Each row was made from one path, in order. Every step used is in the known rows, and no mark comes twice. Write each row's path.
Known rows
J-C: [-0.02 -0.45 -1.14  6.44 -0.83  1.99  2.00  0.68 -2.44  4.81 -2.11 -1.15
 -3.65 -0.21 -3.14 -4.05 -2.91  5.36  0.26  0.53 -3.04 -0.43 -1.52 -0.49]
R-C: [ 1.68  1.02 -4.73  2.10 -0.38  3.98  3.03 -1.17 -2.38  3.99 -1.79 -0.53
 -1.00  1.45 -2.62 -2.86 -5.39  3.48 -1.52  1.29 -2.96 -1.84  1.11 -2.89]
Y-L-K: [ 2.62  2.73 -3.14  3.33 -0.51  1.56  3.99 -0.54 -0.05  5.90  1.12  1.86
 -1.19  1.72 -2.42 -3.76 -3.07 -0.41 -0.14 -0.25 -1.45 -2.74 -1.68  4.09]
Y-L-S-E: [ 2.44  1.21 -4.15  1.54  2.86  0.28  4.12  1.35 -1.84  3.85  2.50  4.45
 -0.73  4.37 -4.58 -3.60 -5.61 -0.13  1.95 -1.24 -1.88 -4.77 -2.57  4.35]
J-C-R-E-V-K-L: [-0.38  1.36 -1.02  2.26 -0.53  2.59  3.73  2.55 -0.98  0.20 -2.74 -1.20
  3.62  0.20 -1.82 -3.10 -5.29  2.07  0.15 -0.67 -2.17  0.05  1.18  0.66]
S-E: [ 2.14 -1.96 -4.73  1.74  3.03  0.60  3.02  2.24 -3.21  3.99  1.06  1.03
 -1.73 -0.43 -1.85 -3.01 -6.32  3.33  3.52 -0.52 -6.67 -0.14 -2.30  1.38]
E-R-C: [ 0.51  0.61 -2.33  0.13 -0.75  2.92  1.73 -2.37 -4.23  4.05 -1.24 -1.14
 -0.95  2.11 -2.04 -3.71 -5.39  0.27 -2.39  1.14 -3.61  0.46  3.21 -1.73]
S-E-V: [ 0.35 -0.80 -2.83  3.03  3.51 -1.27  2.67  2.92 -2.87  4.83  0.12  0.31
 -2.43 -0.75 -0.84 -2.84 -7.75  3.56  1.22  1.29 -6.02 -0.22 -1.97 -0.35]
L-S-E-V-K: [ 0.22  2.51 -7.13  0.45  3.71 -0.57  2.26  1.21 -4.29  5.07  3.99  3.61
 -1.41  1.47 -1.12 -1.33 -8.32  1.77  1.27 -0.38 -3.48 -3.40 -0.16  0.31]
L-K-C-R-E: [-0.78  1.36 -4.47  1.04 -0.05  4.76  4.79  0.52  1.63  1.68  1.72 -1.83
  1.73  2.39 -3.50 -0.08 -5.68  3.25 -2.43 -1.51 -2.70 -0.76  0.71  0.84]
Y-L: [ 3.02  1.99 -2.57  4.03  0.52  0.94  4.22  1.61 -1.88  4.46 -1.50  1.31
 -1.51  2.29 -4.32 -4.73 -3.67  0.65 -0.47 -0.32 -1.95 -2.67 -2.72  4.28]
E-V-K-L-Y: [ 1.88  3.51 -3.56  0.30  2.18 -0.44  3.26  1.80 -2.62  6.43 -0.16 -0.74
  0.51 -1.84  1.41 -1.83 -3.80 -1.71 -0.98 -0.41 -1.51 -2.40 -0.56 -0.09]
Y-L-S-E-R-C: [ 1.77  0.83 -2.20 -1.28  1.60  1.42  2.56 -1.47 -2.73  3.60  2.10  4.00
  0.64  5.96 -4.05 -4.65 -6.10 -2.04  0.27 -0.44 -1.16 -4.17  1.80  2.12]
S-E-V-K: [ 1.37  0.21 -4.99  1.13  3.54 -0.71  1.45  2.41 -4.75  5.44  1.59  2.18
 -1.40 -1.43  0.18 -3.20 -7.81  3.10  2.35  0.14 -5.61 -0.62 -0.12  0.63]
S-E-V-K-C-R: [-0.18  1.02 -3.20  0.00  4.58  0.31  1.75  2.11 -3.13  4.68  1.04  1.04
  1.53 -0.01 -1.81 -3.44 -8.44  4.11  0.40 -1.52 -3.92 -1.71  0.31  0.32]
V-E-R-C-J: [-0.37 -3.43 -5.16 -2.04  1.23  2.00  1.73 -2.58 -3.85  1.95 -2.03 -0.04
 -2.21  1.05 -1.49 -4.54 -2.73 -4.48 -0.01  0.44 -2.85  2.97  1.87 -2.06]
E-S: [-0.56  2.07 -3.96  3.91  1.34 -0.51  4.86  2.90 -5.10  3.59  0.04 -3.44
 -3.51  0.77 -2.61 -1.32 -5.06 -0.30 -0.34 -0.31 -3.15 -0.75 -2.45 -2.08]
K-L: [ 2.99  0.60 -4.14  1.82  1.22  0.13  4.33  1.85 -1.70  5.39 -0.60 -1.41
  1.29 -1.17 -1.52 -2.78 -3.74 -0.27  1.52 -0.55 -3.81 -0.87 -3.17  0.08]
S-E-V-K-C-J: [-0.05 -1.50 -5.19 -1.10  5.20  0.15  1.88  2.19 -3.27  3.92  1.36 -0.17
 -1.50  0.23 -0.55 -4.01 -5.84  1.93  0.22 -0.29 -5.42 -0.78  0.22 -1.69]
K-C-R: [-0.46  2.10 -2.71  2.58  2.25  2.76  3.97  1.05 -0.89  3.60 -1.38 -2.33
  1.11  1.86 -5.29 -2.69 -5.44  4.42 -2.94 -2.04 -2.15 -2.01 -1.80  0.34]
R-C-J: [ 1.40 -0.42 -6.31 -0.60  1.16  4.51  4.80 -1.91 -1.43  0.53 -2.68 -2.09
 -1.21  2.54 -1.59 -3.53 -3.03  0.08 -2.46  1.50 -4.26 -0.75  1.02 -3.63]
Y-L-S-E-R-C-J: [ 1.46 -0.19 -3.54 -3.45  2.90  1.87  3.93 -2.05 -1.97  0.80  1.47  2.68
  0.45  6.87 -3.11 -5.29 -4.34 -4.81 -0.37 -0.31 -2.24 -3.29  1.64  1.46]
Y-L-S-E-R: [ 1.61  1.00 -2.43  0.07  2.33 -0.36  3.09  0.24 -3.12  3.86  2.90  3.89
 -0.39  4.89 -4.06 -4.33 -5.73 -2.39  1.16 -1.28 -2.26 -3.15 -0.80  4.93]
K-C: [ 0.21  0.33 -3.58  3.72  1.40  1.89  2.46  1.74 -1.93  6.06 -0.07 -2.16
 -2.46  1.17 -4.92 -2.65 -4.66  5.24 -2.37 -0.53 -2.69 -1.89 -1.83 -1.35]

Which path is each row?
[ 0.24 -0.59 -3.87 -2.28  0.62  3.23  3.24 -2.94 -3.49  0.93 -1.97 -2.65
 -1.09  3.07 -0.98 -4.31 -3.33 -2.83 -3.18  1.30 -4.85  1.58  3.16 -2.56]
E-R-C-J
[ 0.83 -3.61 -3.73 -3.87  2.84  2.40  2.63 -1.66 -3.65  0.80  0.06 -0.70
 -0.33  2.24 -0.33 -4.71 -5.00 -1.75  1.03  0.56 -6.95  1.65  2.70 -1.74]
S-E-R-C-J
[-2.31  2.33 -2.90  2.09  0.39  3.23  4.65  1.12  1.90  2.30  0.98 -2.48
  1.12  2.10 -2.83  0.04 -6.79  3.36 -4.29  0.04 -2.16 -0.81  0.83 -0.68]
L-K-C-R-E-V
[-0.38  1.69  0.08  1.14 -0.06  3.16  4.49  2.47  0.03 -0.29 -2.54 -1.91
  3.25  0.28 -0.85 -1.89 -3.35  0.36 -0.66 -1.33 -0.78 -1.01  1.25  1.27]
J-C-R-E-V-K-L-Y
[ 2.59 -0.16 -7.78 -7.53  3.13  1.99  2.66 -2.50 -4.18  2.58  3.53  1.99
  4.11  2.41  0.91 -3.79 -4.29 -5.72  2.47 -1.72 -3.70 -1.73  3.73 -1.52]
V-K-L-S-E-R-C-J
[ 1.07  4.74 -6.27  0.81  2.05 -1.13  2.88  1.26 -3.35  6.51  1.73  1.19
  1.02  0.05 -0.16 -1.68 -6.11 -0.92 -0.79 -0.13 -1.32 -3.36 -0.58 -0.90]
E-V-K-L-S
[-0.61  2.94 -0.48  2.53  0.11  2.59  4.91  1.77  2.59  2.31 -0.03 -0.31
  1.74  4.32 -4.44 -2.45 -5.67  1.11 -4.20 -0.21  0.06 -2.84  0.15  2.71]
Y-L-K-C-R-E-V
[-1.43  1.77 -1.74  3.81 -0.74  3.46  3.26  2.13 -1.98 -0.48 -2.77 -0.82
  0.77  1.04 -2.62 -2.70 -5.87  4.29 -1.09 -0.13 -2.58  0.32  1.68  1.28]
J-C-R-E-V-K
[ 1.02 -2.33 -2.63  0.03  2.68 -0.06  1.74  0.95 -4.92  4.07  1.61  0.49
 -1.42  0.24 -1.28 -3.74 -6.35  0.59  2.69 -0.51 -7.19  1.83 -0.08  2.00]
S-E-R
[-2.34  0.85  0.20  5.41 -0.71  2.91  4.32  2.66 -0.24 -1.02 -4.10 -2.34
 -0.15  1.68 -3.54 -2.40 -5.87  4.74 -2.10  0.86 -3.03  0.65  0.04  0.37]
J-C-R-E-V
[ 2.74  1.04 -6.82 -3.96  2.80 -0.27  1.84 -0.16 -5.36  5.52  5.07  3.16
  3.09  0.59 -0.05 -2.72 -5.57 -3.47  4.09 -2.74 -3.74 -1.63  1.25  1.90]
V-K-L-S-E-R
[-0.44  0.50 -4.10  4.09 -0.05  1.72  4.82  4.57 -1.54  0.17 -1.79 -2.06
 -2.50  1.52 -2.55 -0.10 -7.41  2.99 -2.56  2.32 -5.08  0.87 -0.61  0.01]
R-E-V
[ 2.41 -0.16 -4.35 -0.36  3.76 -1.52  1.85  2.87 -3.81  6.25  1.58  1.62
  1.37 -2.36  1.08 -3.45 -7.10  0.84  3.77 -0.40 -5.20 -0.97 -0.66  0.03]
S-E-V-K-L
[-1.12 -0.91 -5.34  3.68  1.86 -1.26  3.16  2.80 -5.25  4.34 -0.23 -0.75
 -4.49 -1.14 -2.94 -1.74 -4.26 -2.31  2.62 -1.04 -1.35  0.82 -3.19 -1.57]
V-E-S
[-1.05  2.55 -3.33  2.64  0.94  2.49  6.38  3.40 -0.63 -2.23 -3.09 -2.03
  1.38  2.18 -3.04 -0.42 -8.00  2.16 -3.04  0.56 -4.37  0.67 -0.72  1.97]
C-R-E-V
[ 1.19 -2.46 -2.28 -1.64  1.58  1.97  1.24 -1.00 -4.48  3.65  0.80  0.58
 -0.29  1.43 -1.25 -4.14 -6.90  1.06  1.65  0.49 -5.83  0.75  2.80 -1.00]
S-E-R-C
[ 3.70  1.36 -8.41 -2.49  3.03  0.43  2.74  0.92 -4.14  5.55  4.60  3.76
  2.97  0.03 -0.50 -2.09 -5.55 -1.18  4.79 -2.72 -3.31 -3.34 -0.50  1.38]
V-K-L-S-E
[ 2.87  1.00 -6.57 -5.30  1.87  1.62  1.22 -1.88 -4.87  5.34  4.28  3.38
  4.23  1.65  0.06 -3.08 -6.17 -3.02  3.24 -1.84 -2.59 -2.69  3.73 -0.79]
V-K-L-S-E-R-C
[-0.93  4.34 -3.48  2.01  2.52  1.05  2.24  1.30 -2.87  5.47 -0.71 -0.80
  0.62  0.42 -2.60 -2.97 -6.99  3.74 -3.73 -0.93 -1.38 -2.29  0.52 -0.44]
E-V-K-C-R
[-0.18 -2.26 -4.09  1.80  1.02 -0.38  0.95  0.04 -5.02  4.96 -0.55  1.18
 -3.28 -1.05 -2.42 -3.46 -4.05 -2.12  1.69 -0.63 -2.93  3.04 -0.87  1.69]
V-E-R
[-0.45  0.83 -5.37  2.31  0.41  2.64  2.65  4.18 -2.73  2.04  0.12 -1.32
 -1.45  1.74 -3.20 -0.63 -7.47  4.19 -2.91  0.64 -3.37 -0.51  1.73 -0.53]
R-E-V-K-C
[ 0.21  4.65 -6.24 -1.19  1.54  2.14  6.05  2.52 -1.20 -1.01  0.35  0.40
  5.22  2.62 -2.08  0.29 -7.83 -1.53 -1.18 -1.30 -2.00 -1.99  0.47  1.96]
C-R-E-V-K-L-S
[-0.07  1.15 -4.43  2.91  0.27  2.53  2.45 -0.70  0.09  7.57  2.73 -1.28
 -2.11  0.44 -2.50 -1.49 -4.09  3.98 -1.89 -0.48 -2.24 -1.76 -0.46 -1.40]
L-K-C
[-0.03  3.46 -5.33  1.05  0.95  3.08  5.29  2.86 -2.43 -1.40 -1.73 -0.43
  2.30  1.50 -2.21 -0.67 -8.00  1.77 -1.94 -0.46 -4.07  0.36  0.92  2.87]
C-R-E-V-K
